What can hang from each mark
kozip: pokene
babeg: pokene suba
pokene: babeg kozip tipob
sedi: tipob
nosu: pokene
tipob: pokene sedi suba
suba: babeg

Every row comes from one small tree of marks. Brackets hold a mark, then the marks that hang from it, in alphabetical order. Every link used is in the known rows. Which tree was each row made from?
Known rows
(sedi (tipob (pokene kozip) (suba babeg))): [ 0.54 -0.37  1.72  1.94  0.33 -0.12 -0.46  1.73  1.65  0.46 -1.75  0.68
  1.93 -0.55  0.76  1.93  1.24  2.83 -0.35 -3.53]
(tipob (pokene babeg) suba): [ 0.21  0.12  1.46  1.21  0.77  0.01 -1.73  2.18  1.17  1.15 -0.56  0.45
  2.27 -0.82  0.70  1.26  1.11  2.04 -0.48 -2.14]
(pokene babeg kozip tipob): [ 2.03 -0.25  1.94  1.25  0.78 -0.40 -0.82  2.57 -0.14 -0.73 -1.82  0.36
  0.51 -0.66 -0.98  0.98  1.71  5.40 -0.27 -0.68]
(sedi (tipob (suba babeg))): [-0.32  0.50  1.29  1.09  0.30  0.05  0.54  1.11  1.18  0.46 -2.29  0.73
  0.20 -0.56  0.90  2.35 -0.25  1.29  0.06 -2.78]
(babeg pokene): [ 0.25  1.49  1.74  0.97  0.42 -0.54 -0.19  1.48  0.51  0.17 -1.28 -0.02
 -0.76 -0.32  1.15  1.23  0.00  1.28  0.25 -1.10]
(suba (babeg pokene)): [-0.10  1.41  1.39  1.77  0.25 -0.61  1.78  0.72  0.10  0.00 -2.07  0.15
 -0.72 -0.34  1.01  1.18 -0.61  1.87  0.24 -1.42]
(babeg (pokene tipob) suba): [ 0.64  1.61  2.22  0.64  0.98 -1.02 -2.08  1.40  0.70  0.46 -0.14 -0.12
 -0.07 -0.89  0.62  1.22  0.73  2.06 -0.46 -1.08]
(pokene babeg tipob): [ 1.35  0.31  1.62  0.69  0.82 -0.43 -0.18  2.24 -0.16 -0.31 -1.33  0.31
 -0.33 -0.79 -0.61  1.29  0.77  3.90 -0.18 -0.79]
(kozip (pokene (babeg suba))): [-0.32  0.62  2.95  1.31  0.79  0.00 -1.20  1.75  0.93 -0.21  0.79  0.43
  0.68 -1.35 -0.40  1.23  1.28  0.41 -0.52 -0.45]
(nosu pokene): [ 0.10  0.49  2.55  0.43  0.21 -0.16 -0.17  1.45  0.28 -0.14 -2.14 -0.10
 -0.57 -0.09  0.03  2.25 -0.17  2.31  0.79 -0.60]
(pokene tipob): [ 0.69  0.74  1.23  0.49  0.42 -0.46 -0.41  1.71 -0.12 -0.21 -1.15  0.24
 -1.11 -0.54  0.01  1.65  0.22  2.75  0.09 -0.92]
(suba babeg): [-0.31  0.71  0.88  1.59 -0.02 -0.22  1.48  0.56 -0.19 -0.47 -2.13  0.26
 -0.79 -0.35  0.52  1.69 -0.96  1.58  0.45 -0.90]
(tipob sedi): [ 0.35  0.82  1.19  0.01  0.58 -0.06 -0.64  1.41  0.71  0.29 -2.45  0.40
  0.14 -0.27  0.84  1.83 -0.21 -0.47  0.26 -1.27]
(tipob (pokene babeg kozip) sedi suba): [ 1.41 -0.48  1.72  0.94  1.12  0.11 -2.66  2.57  1.69  1.17 -2.32  0.61
  4.03 -0.71  0.41  0.92  2.13  2.19 -0.82 -2.79]
(pokene (babeg suba) kozip (tipob sedi)): [ 2.17 -0.04  2.28  0.50  1.22 -0.53 -2.70  2.20  0.89 -0.03 -2.31  0.31
  2.62 -1.06 -0.59  1.00  2.13  3.11 -0.90 -1.33]
(tipob (pokene kozip)): [ 0.75 -0.03  1.74  1.41 -0.03 -0.43 -1.23  1.97  0.65 -0.19 -0.68  0.10
  0.83 -0.27  0.34  1.28  1.32  1.97  0.13 -1.20]
(sedi tipob): [ 0.45  0.69  1.92  0.36  0.22 -0.21  0.07  1.74  0.83 -0.12 -1.18  0.41
 -1.11 -0.33  0.72  2.44  0.27  0.42  0.54 -1.37]
(suba (babeg (pokene kozip tipob))): [ 1.40  0.76  1.75  2.00  0.54 -0.75  1.00  1.37 -0.06 -0.54 -2.60  0.24
 -0.29 -0.48 -0.05  0.81  0.70  5.44 -0.24 -1.99]
(sedi (tipob (pokene babeg kozip) suba)): [ 1.35 -0.63  2.49  1.24  0.77  0.04 -2.13  2.99  1.85  0.67 -1.18  0.61
  2.63 -0.78  0.30  1.61  2.56  3.11 -0.51 -2.86]
(kozip pokene): [-0.61  0.88  1.96  1.04  0.30  0.34  0.08  1.49  0.44 -0.34  0.07  0.46
 -1.08 -0.64 -0.03  1.68  0.34  0.14  0.07 -0.84]
(kozip (pokene babeg (tipob sedi suba))): [ 0.74  0.46  1.97  0.24  1.64  0.52 -1.30  2.49  1.35  0.98 -1.68  1.15
  1.57 -1.09 -0.61  1.24  1.60  2.02 -1.24 -2.93]

Which tree is each row?
[ 2.50 -0.14  1.81  0.58  1.13 -0.32 -1.00  2.58  0.37 -0.19 -3.18  0.52
  1.37 -0.63 -0.75  1.00  1.83  4.08 -0.52 -1.64]	(pokene babeg kozip (tipob sedi))
[ 0.86  0.02  2.71  0.35  1.17  0.09 -1.22  2.34  0.55  0.66 -2.52  0.26
  1.12 -0.71 -0.83  1.84  1.07  5.41 -0.30 -1.86]	(nosu (pokene babeg (tipob suba)))
[ 0.63  0.84  1.69  2.29  0.25 -0.70  1.07  1.05  0.22 -0.51 -2.66  0.14
 -0.07 -0.31  0.56  0.85  0.28  3.44  0.10 -1.58]	(suba (babeg (pokene kozip)))
[ 1.56 -0.31  2.90  0.60  0.40 -0.38 -0.82  2.09 -0.05 -0.62 -2.77 -0.02
  0.01 -0.20 -1.03  1.85  1.29  5.36  0.30 -0.99]	(nosu (pokene kozip tipob))
[ 1.11  1.66  2.12 -0.02  1.31 -0.87 -2.24  1.54  1.23  1.01 -1.49  0.15
  1.10 -0.84  0.72  1.15  0.88  1.09 -0.75 -1.96]	(babeg (pokene (tipob sedi)) suba)
[-0.15  0.48  0.61  1.31  0.50 -0.21  0.06  0.96  0.15  0.31 -2.33  0.64
  0.21 -0.63  0.19  1.62 -0.46  3.42 -0.40 -2.30]	(pokene (tipob (suba babeg)))
[ 0.53  0.59  2.18  1.91  0.62 -0.45  0.05  1.48  1.52  0.38 -2.64  0.65
  1.01 -0.48  1.02  1.56  0.89  3.28 -0.26 -3.23]	(sedi (tipob (suba (babeg (pokene kozip)))))
[ 0.88  0.65  2.87  0.39  1.48  0.05 -1.75  2.18  1.16  0.41 -0.61  0.67
  1.44 -1.43 -0.79  1.30  1.80  1.17 -1.22 -1.64]	(kozip (pokene (babeg suba) (tipob sedi)))
[ 0.21  0.42  2.10  0.99  1.20  0.44 -1.10  2.45  0.80  0.47 -0.29  0.86
  0.60 -1.26 -0.85  1.22  1.45  3.26 -0.98 -1.96]	(kozip (pokene babeg (tipob suba)))
[ 1.41  0.16  2.98  0.48  0.83 -0.32  0.17  2.29 -0.09 -0.15 -2.25  0.00
 -0.30 -0.58 -1.05  1.83  0.97  5.43  0.13 -0.93]	(nosu (pokene babeg tipob))
[ 1.79 -0.11  2.75 -0.11  0.83 -0.36 -1.11  2.07  0.53 -0.15 -4.05  0.17
  0.88 -0.12 -0.82  1.87  1.40  4.45  0.04 -1.88]	(nosu (pokene kozip (tipob sedi)))
[-0.16  1.21  1.83  1.35  0.63 -0.31  0.63  1.23  1.43  1.00 -2.10  0.59
  0.23 -0.50  1.45  1.93 -0.02  1.85 -0.18 -3.15]	(sedi (tipob (suba (babeg pokene))))
[ 0.38 -0.16  1.04  1.59  0.55 -0.08 -1.02  1.36  1.36  0.96 -3.35  0.69
  3.22 -0.51  0.90  1.30  0.82  1.76 -0.66 -3.49]	(tipob (pokene kozip) sedi (suba babeg))
[ 0.86 -0.37  2.54  0.53  0.78 -0.03 -2.04  2.15  0.60  0.12 -3.22  0.21
  1.28 -0.37 -0.74  1.86  1.36  5.53 -0.16 -1.87]	(nosu (pokene kozip (tipob suba)))
[ 1.22 -0.33  2.57  1.77  0.58 -0.69 -2.59  2.11  1.04 -0.06  0.18 -0.03
  2.87 -1.17  0.01  0.88  2.23  2.58 -0.52 -0.83]	(tipob (pokene (babeg suba) kozip))
[ 0.51  0.62  3.02  1.06  1.19 -0.26 -1.37  2.04  0.61 -0.07  0.75  0.53
  0.37 -1.50 -1.09  1.21  1.70  2.51 -0.92 -0.82]	(kozip (pokene (babeg suba) tipob))
[ 0.64  0.92  1.89  0.14  0.97  0.15 -0.39  1.95  0.71  0.30 -1.30  0.82
 -0.54 -0.73 -0.41  1.63  0.88  0.81 -0.59 -1.95]	(kozip (pokene (tipob sedi)))
[ 0.75 -0.27  2.00  1.00  0.42 -0.05 -2.33  2.41  2.01  0.72 -0.99  0.56
  1.87 -0.53  0.83  1.99  1.94  1.90 -0.29 -3.06]	(sedi (tipob (pokene kozip) suba))
[ 1.98 -0.33  1.50  0.45  1.42 -0.10 -2.52  2.62  1.03  0.56 -3.52  0.78
  2.73 -0.71 -0.46  1.03  1.89  4.10 -0.89 -2.45]	(pokene babeg kozip (tipob sedi suba))
[-0.55  1.33  1.16  1.80  0.62 -0.35  0.27  0.77  0.82  0.77 -2.33  0.40
  0.54 -0.58  1.32  1.20 -0.56  1.93 -0.20 -2.49]	(tipob (suba (babeg pokene)))
[ 0.64  0.63  0.80 -0.30  1.15 -0.11 -1.97  1.78  1.08  1.16 -2.44  0.78
  1.15 -0.56  0.51  1.65  0.38  1.50 -0.58 -2.71]	(pokene (tipob sedi suba))
[ 0.02  0.85  1.60 -0.04  1.24  0.48 -1.77  1.94  1.34  0.99 -1.28  1.08
  0.90 -0.80 -0.11  1.67  0.98  0.81 -0.94 -2.92]	(kozip (pokene (tipob sedi suba)))
[ 0.21  1.38  1.45  0.62  1.12 -0.33 -1.57  1.82  0.86  1.17 -1.27  0.35
  0.26 -0.65  0.70  1.16  0.52  3.04 -0.52 -2.28]	(babeg (pokene (tipob suba)))
[ 1.49 -0.64  2.88  0.71  1.11 -0.07 -1.77  2.64  0.57  0.04 -3.11  0.24
  2.06 -0.63 -1.24  1.52  2.06  6.68 -0.37 -1.81]	(nosu (pokene babeg kozip (tipob suba)))
